Each row comes from the steps of one walk. Every step used is in the known rows, and no mark comes twice. Write the walk behind each row, first mark first.
Known rows:
h e n f: -7  14  -14  -18  -21  -22  -17  -13  -11  2  17  -3  -18  -22  17  -3  -33  9  44  9  -34  -14  -27  -32  -32  -25  32  -20  33  27
f k s: 36  20  40  -25  -13  7  -51  11  10  15  -5  -54  -5  -27  8  4  -34  5  41  52  2  -20  1  -3  9  8  -6  -9  29  0
r a f h: -22  -27  30  -9  19  5  20  25  30  48  -56  20  -23  22  -5  -51  -36  -34  18  6  10  12  -21  -26  29  26  17  8  -54  11
r a f n: -41  -11  13  -32  2  5  26  4  17  79  -36  25  -27  22  1  -26  -25  -20  51  15  12  0  -18  -12  25  11  20  9  -29  7
l f a: 7  -12  16  15  14  -8  -42  34  16  -27  26  4  1  7  6  -62  -41  -25  -62  -23  -11  -5  -10  -26  -18  39  27  21  -23  13
f k: 13  12  27  -30  -15  0  -13  -11  1  38  10  -46  -10  -45  -15  7  -34  -5  48  38  -17  -23  8  -14  -25  13  -20  -20  30  -4
h f: -14  1  -9  -10  -7  -29  -40  -33  -12  -30  39  -36  11  -4  10  -42  -15  -35  15  6  2  -16  -4  -17  -30  15  -6  -11  9  7
e n f h: -24  -10  6  26  -17  -21  21  1  65  7  -5  22  -28  5  3  -3  -17  14  43  6  -20  -4  -14  -22  24  -19  24  10  31  11
k s: 27  21  34  15  -5  -13  -75  41  15  -38  -6  -20  17  15  20  -30  -28  15  17  51  -2  -14  -14  -14  32  -1  27  -11  -8  15
e n f h r a: -28  -7  8  13  -6  -13  34  -6  74  29  -20  29  -35  15  2  -6  -16  2  41  2  -8  -5  -8  -32  24  -14  27  31  17  9
f a r: -40  -17  37  14  2  13  -21  11  57  -5  -5  -7  -24  -2  5  -20  -43  -12  -17  -4  2  -68  -1  -42  5  39  13  26  -32  23
f h: 26  -31  44  33  14  -15  -35  9  52  -35  -8  0  -10  -16  4  -53  -37  -19  4  13  -6  -17  -2  -36  0  3  15  -9  -23  9
a r: -50  6  4  7  -6  -7  -22  -6  -15  -17  -16  -43  -19  -2  -19  -1  -32  10  31  13  -15  -84  3  -59  -25  59  -12  17  -27  11
k f: -10  12  23  -24  1  -10  -41  27  20  -4  5  16  -10  38  -6  -65  -37  22  -6  34  -25  -17  -27  -31  -8  -14  39  -22  -26  32
f a: -9  -16  45  16  1  3  -19  22  70  0  17  16  -6  -7  9  -37  -39  -19  -21  9  -9  -23  -5  -23  10  2  28  -5  -20  22
r a f k s: -18  -3  29  -37  5  15  13  26  9  72  -55  -7  -20  16  -3  -23  -34  -21  34  26  15  11  -20  -10  35  29  5  8  -27  6
a f n: -42  -12  -18  -16  -18  -19  30  -16  5  32  -25  -13  -59  16  10  8  -3  -2  94  8  -1  2  -8  1  20  -14  -16  -12  34  -3
n f l: 17  -8  -26  20  7  -20  8  11  10  22  0  39  -44  5  -4  -48  -26  1  12  20  -14  -15  5  -20  11  -31  6  -2  28  -6
k f h: 13  -17  44  -8  16  -5  -52  25  55  -24  -12  22  -22  34  6  -85  -44  9  -21  20  -9  -15  -27  -34  4  -16  44  -8  -37  33
r a f: -38  -9  15  -20  8  0  28  26  5  61  -46  15  -14  25  -13  -37  -31  -24  26  16  -1  11  -21  -23  21  29  13  -1  -46  11
e n f: -40  11  -9  15  -27  -25  27  3  39  21  7  18  -19  9  -4  11  -11  23  53  16  -30  -6  -14  -21  16  -17  22  1  39  10
e n f k s: -19  15  3  -2  -31  -9  13  3  44  32  -4  -3  -26  -1  5  25  -15  25  61  24  -16  -7  -13  -7  29  -16  12  10  59  5
r a f l: -19  -30  14  -18  19  -7  31  17  17  48  -50  24  -16  16  -10  -53  -30  -28  36  8  4  -7  -13  -24  27  18  12  1  -45  8

Write each row's walk:
-30  -6  22  -40  5  12  31  16  5  82  -48  -3  -24  9  -14  -21  -34  -27  38  19  5  8  -16  -15  18  30  -1  4  -27  4 => r a f k
14  -29  -11  -7  7  -39  -36  -46  4  -45  33  -23  11  -18  15  -66  -14  -40  26  -4  9  -43  7  -18  -20  0  -8  -8  12  4 => h f l
27  -32  39  10  4  -20  -42  -14  46  -46  -3  -8  -11  -34  23  -39  -41  -14  26  -3  -13  -23  -19  -41  -16  -13  32  -10  -6  27 => f h e n
25  -22  36  22  23  -16  -13  -15  64  -34  -23  -16  -34  -5  3  -40  -26  -29  15  7  2  -22  19  -52  -11  4  2  17  -18  4 => f h r
-14  -25  27  -21  19  5  11  18  17  42  -53  15  -26  13  4  -52  -42  -36  17  3  9  9  -28  -28  17  21  22  5  -50  17 => r a f h e
-26  -6  -5  -27  -16  -8  39  1  -13  37  -43  -53  -56  -6  -11  15  -16  -12  75  14  -13  14  -3  -4  8  18  -47  -22  37  -8 => a f k
-30  10  3  -25  17  -9  45  -10  20  45  -49  -14  -40  30  -14  -15  -13  -32  43  12  3  -4  16  -51  -9  23  -7  27  -26  1 => h r a f
-13  18  16  -22  19  -9  20  -13  27  37  -23  -5  -14  16  -16  -24  -21  -28  25  23  0  -21  21  -58  -23  21  9  28  -36  5 => h r a
4  25  -14  -11  -11  7  6  10  -8  70  2  0  -56  -4  -9  -3  -33  4  15  34  -12  7  3  -7  -4  -12  -11  2  51  -12 => n f k
0  14  -8  -33  -24  -14  -14  -21  -11  18  15  -16  -24  -34  17  8  -36  8  52  12  -29  -17  -24  -26  -34  -23  22  -17  45  23 => h e n f k
25  -3  -8  19  8  -2  -23  13  11  14  -6  26  -59  4  16  -46  -44  -8  -15  12  -7  9  -14  -26  -3  -28  20  5  18  7 => n f h e
-16  -3  -12  -28  -16  -22  -45  -65  4  -4  53  -22  -6  -7  30  -27  -7  -27  49  5  20  -32  -2  -1  -21  -10  5  4  32  3 => h f n
8  0  -1  17  21  3  11  11  42  41  -27  35  -67  29  2  -44  -32  -19  -15  12  9  11  6  -35  13  -12  13  37  1  -4 => n f h r a
-15  -12  10  13  15  0  -45  25  7  -34  11  -13  -11  11  3  -50  -43  -20  -60  -33  -2  -37  -8  -40  -22  64  18  43  -32  13 => l f a r
-8  4  -4  -16  -18  -14  -17  -10  13  4  18  6  -23  -21  24  -8  -38  2  30  1  -27  -16  -28  -29  -22  -28  38  -12  28  33 => h e n f a
-16  -16  13  -5  -1  -9  -39  -25  35  -25  40  -19  1  -3  25  -49  -24  -47  -19  -9  16  -19  -6  -12  -10  12  7  5  1  16 => h f a
40  14  13  -15  4  -5  -64  25  -26  -17  10  -44  3  -6  5  -33  -37  -9  -17  6  -4  -3  -6  -12  -18  43  2  17  12  -2 => l f k s
-24  5  -7  -18  -17  -8  -17  -15  7  0  8  -6  -32  -18  23  1  -39  7  32  -5  -22  -37  -26  -38  -23  -11  32  4  22  33 => h e n f a r
7  -1  -15  -17  -14  -28  -15  -20  -2  -7  15  4  -19  -29  21  -14  -33  7  50  3  -31  -28  -22  -32  -26  -34  32  -19  34  26 => h e n f l
-30  11  -4  -5  -31  -13  30  -9  38  43  5  0  -29  -9  -6  27  -15  20  64  17  -24  -7  -8  -13  12  -14  7  5  57  3 => e n f k
-37  -17  8  -6  0  -2  -41  -34  26  -29  25  -35  -12  0  22  -39  -26  -42  -15  -18  24  -51  -5  -24  -13  37  -2  27  -9  17 => h f a r
-18  -4  1  -25  23  -15  47  -17  29  35  -51  -6  -41  23  -12  -26  -12  -34  48  7  6  -17  21  -52  -4  15  -9  28  -24  -1 => h r a f l
44  -20  10  10  23  -20  -69  15  -15  -59  13  -14  -4  -10  15  -74  -48  -28  -45  -26  -11  -4  -17  -39  -41  31  26  13  -22  12 => l f h e
-17  -28  2  11  11  -20  39  -2  33  -13  -65  -31  -73  22  2  -19  -11  -28  52  -10  2  16  4  -32  18  9  -31  4  4  -2 => a f h r
